Every row comes from one small tree of marks. Brackets hold a mark, then the marks that hang from it, in the order of their numbers. Every link used is in the known rows. Which tree was each row made from?
Known rows:
{j_391 j_262}: 6.83,2.96,-0.66,3.90,-3.04,1.27,2.77,-3.43,-0.07,4.12,2.22,0.53,1.40,0.52,0.92
{j_27 {j_44 {j_260 j_387} j_794} {j_391 j_262} j_449}: -3.66,0.62,0.88,-2.86,3.36,-1.32,0.25,4.52,0.43,1.73,1.04,-1.68,-0.23,0.19,0.42
{j_44 j_260 j_794}: 1.95,8.95,0.04,-0.48,-2.22,0.36,-1.47,-2.49,2.44,0.98,-2.86,1.69,0.79,-2.97,0.70
{j_27 {j_44 j_260 j_794} {j_391 j_262} j_449}: -1.39,1.34,-0.42,-3.31,4.14,1.13,-1.10,4.05,3.82,3.40,-1.28,-0.26,-1.14,-0.75,1.19
{j_260 {j_44 {j_27 j_449} j_794} j_387}: -0.79,2.33,0.94,-2.59,-0.92,-1.40,1.42,0.79,-1.29,-3.44,3.74,0.64,0.68,-1.42,-1.64
{j_44 {j_27 j_391 j_449} {j_260 j_387} j_794}: -0.35,-2.58,-0.11,-3.40,-0.52,-1.01,-0.74,2.66,-0.78,-3.20,-0.45,-2.17,3.13,-0.49,-0.48
{j_794 j_44}: 4.06,6.10,-1.72,2.93,-3.44,1.49,0.37,-1.37,-0.64,-0.16,0.31,2.02,-0.61,0.03,-0.93
{j_262 j_391}: 7.84,3.34,-0.30,2.11,-4.71,0.50,-1.28,2.67,-0.83,1.43,0.05,1.65,3.40,-0.31,0.08
{j_27 {j_44 {j_260 j_387} j_794} j_391 j_449}: -2.55,2.89,0.37,-4.48,1.61,-1.43,-2.62,7.26,-0.25,-2.84,0.52,-0.53,1.15,-1.22,-0.80
{j_44 j_27 j_794}: 4.20,4.35,0.19,1.01,-2.77,0.42,0.42,-3.76,2.86,-0.54,-0.24,1.69,-0.51,-1.82,0.65
{j_449 {j_27 j_44 {j_391 j_262}}}: 2.30,-4.76,2.55,2.62,0.81,0.07,-0.04,-0.05,1.95,2.49,2.95,1.06,-2.01,1.27,0.70
{j_794 {j_44 {j_27 j_391 j_449} {j_260 j_387}}}: -2.23,-6.46,-2.35,-0.39,0.15,0.21,0.50,1.37,-4.08,-2.97,-0.78,-2.61,1.69,2.19,-1.51
{j_44 {j_27 {j_391 j_262} j_449} {j_260 j_387} j_794}: -1.50,-4.84,0.13,-1.78,1.52,-0.92,2.09,-0.03,-0.01,1.59,0.10,-3.08,1.86,0.98,0.60
{j_794 {j_44 j_260}}: 0.29,5.21,-2.26,2.50,-1.51,1.65,-0.12,-3.70,-0.99,1.22,-3.09,1.15,-0.64,-0.23,-0.33
{j_794 {j_44 {j_27 j_449} j_260}}: 0.70,-2.36,-3.99,0.75,-0.30,2.32,1.46,-4.11,-0.17,-0.67,-3.31,-0.47,0.12,0.75,-1.76
{j_44 {j_27 j_391 j_449} j_794}: 5.75,-0.94,-0.82,-3.43,-1.66,1.36,-1.68,4.48,3.04,-2.95,0.64,-0.13,2.45,-1.28,-0.50

Which tree is each row?
2.78,-7.01,-2.53,1.04,0.92,2.62,2.47,0.59,0.41,1.98,0.92,-1.59,-0.35,2.94,-0.30 => {j_794 {j_44 {j_27 {j_391 j_262} j_449}}}
-6.02,-1.54,4.59,0.41,2.84,-3.09,-0.16,-1.29,1.91,2.69,0.62,-0.28,-3.03,0.40,0.76 => {j_449 {j_27 {j_44 {j_260 j_387} j_794} {j_391 j_262}}}
-1.46,-3.00,-3.04,1.33,-1.04,-0.17,2.73,-3.54,-3.55,-2.15,-0.97,-1.84,0.96,1.75,-2.58 => {j_794 {j_44 {j_27 j_449} {j_260 j_387}}}
-4.46,-4.28,-0.86,2.17,0.46,-0.45,0.55,-1.79,-4.89,-1.24,-1.18,-1.58,-0.47,2.22,0.57 => {j_794 {j_44 {j_27 j_391} {j_260 j_387}}}
1.23,2.21,3.65,-1.27,-0.37,-0.86,-3.82,3.15,5.01,-1.91,1.17,2.86,-2.53,-1.89,-0.27 => {j_449 {j_27 {j_44 j_794} j_391}}
-3.44,-5.82,-1.48,3.32,3.04,2.16,2.05,-5.02,-0.74,4.96,-2.98,-1.20,-2.76,2.53,2.49 => {j_794 {j_44 {j_27 {j_391 j_262}} j_260}}
-2.03,-0.73,2.04,2.99,-1.33,-2.76,0.17,-4.06,-2.07,-1.52,0.95,0.79,-0.72,0.17,-1.65 => {j_449 {j_27 {j_44 {j_260 j_387}}}}
-3.04,4.21,2.62,0.10,-0.73,-2.02,1.40,-2.52,-2.09,-1.72,3.20,1.75,-1.40,-1.63,0.44 => {j_260 {j_44 j_27 j_794} j_387}
-2.00,4.51,-1.20,2.82,-2.18,-0.88,1.13,-3.17,-4.34,-0.27,-0.71,-0.08,0.32,0.80,-1.07 => {j_794 {j_44 {j_260 j_387}}}
2.57,2.14,0.16,-2.84,2.22,1.00,-0.65,6.31,4.29,2.03,2.17,0.37,-0.86,-0.53,0.47 => {j_27 {j_44 j_794} {j_391 j_262} j_449}
-1.65,-5.59,2.12,2.29,2.63,0.30,-0.51,-2.30,1.59,3.74,-0.50,0.41,-2.13,1.11,1.36 => {j_449 {j_27 {j_44 j_260} {j_391 j_262}}}
-2.62,5.60,1.00,-2.26,2.35,0.33,-3.88,3.34,2.36,0.21,-2.35,1.79,-1.85,-2.28,2.09 => {j_27 {j_44 j_260 j_794} j_391}
1.62,-7.33,-1.63,-1.09,-1.39,-0.17,0.16,2.08,-4.43,-3.46,0.65,-2.93,4.96,1.30,-0.74 => {j_44 {j_27 j_391 j_449} {j_260 j_387}}
-3.61,-0.90,3.59,-0.04,3.41,-0.62,-1.42,-1.88,5.30,4.24,-1.64,1.23,-3.90,-0.70,1.55 => {j_449 {j_27 {j_44 j_260 j_794} {j_391 j_262}}}
1.20,6.48,1.42,-1.81,0.57,0.13,-3.41,5.75,2.81,-1.11,1.09,2.43,-1.88,-2.11,1.42 => {j_27 {j_44 j_794} j_391}
0.08,-5.64,-3.34,-0.96,0.96,2.63,-0.69,0.82,-0.71,-1.50,-2.98,-1.29,0.89,1.26,-0.78 => {j_794 {j_44 {j_27 j_391 j_449} j_260}}
-1.01,-0.42,1.09,2.39,-1.61,-1.14,2.30,-2.98,-5.81,-2.20,4.27,0.81,0.36,0.18,0.33 => {j_260 {j_44 j_27} j_387}
0.30,0.78,-0.84,-1.69,-1.85,-1.40,1.38,-2.31,-0.24,-2.35,-0.80,-1.39,2.43,-1.01,-1.57 => {j_44 {j_27 j_449} {j_260 j_387} j_794}
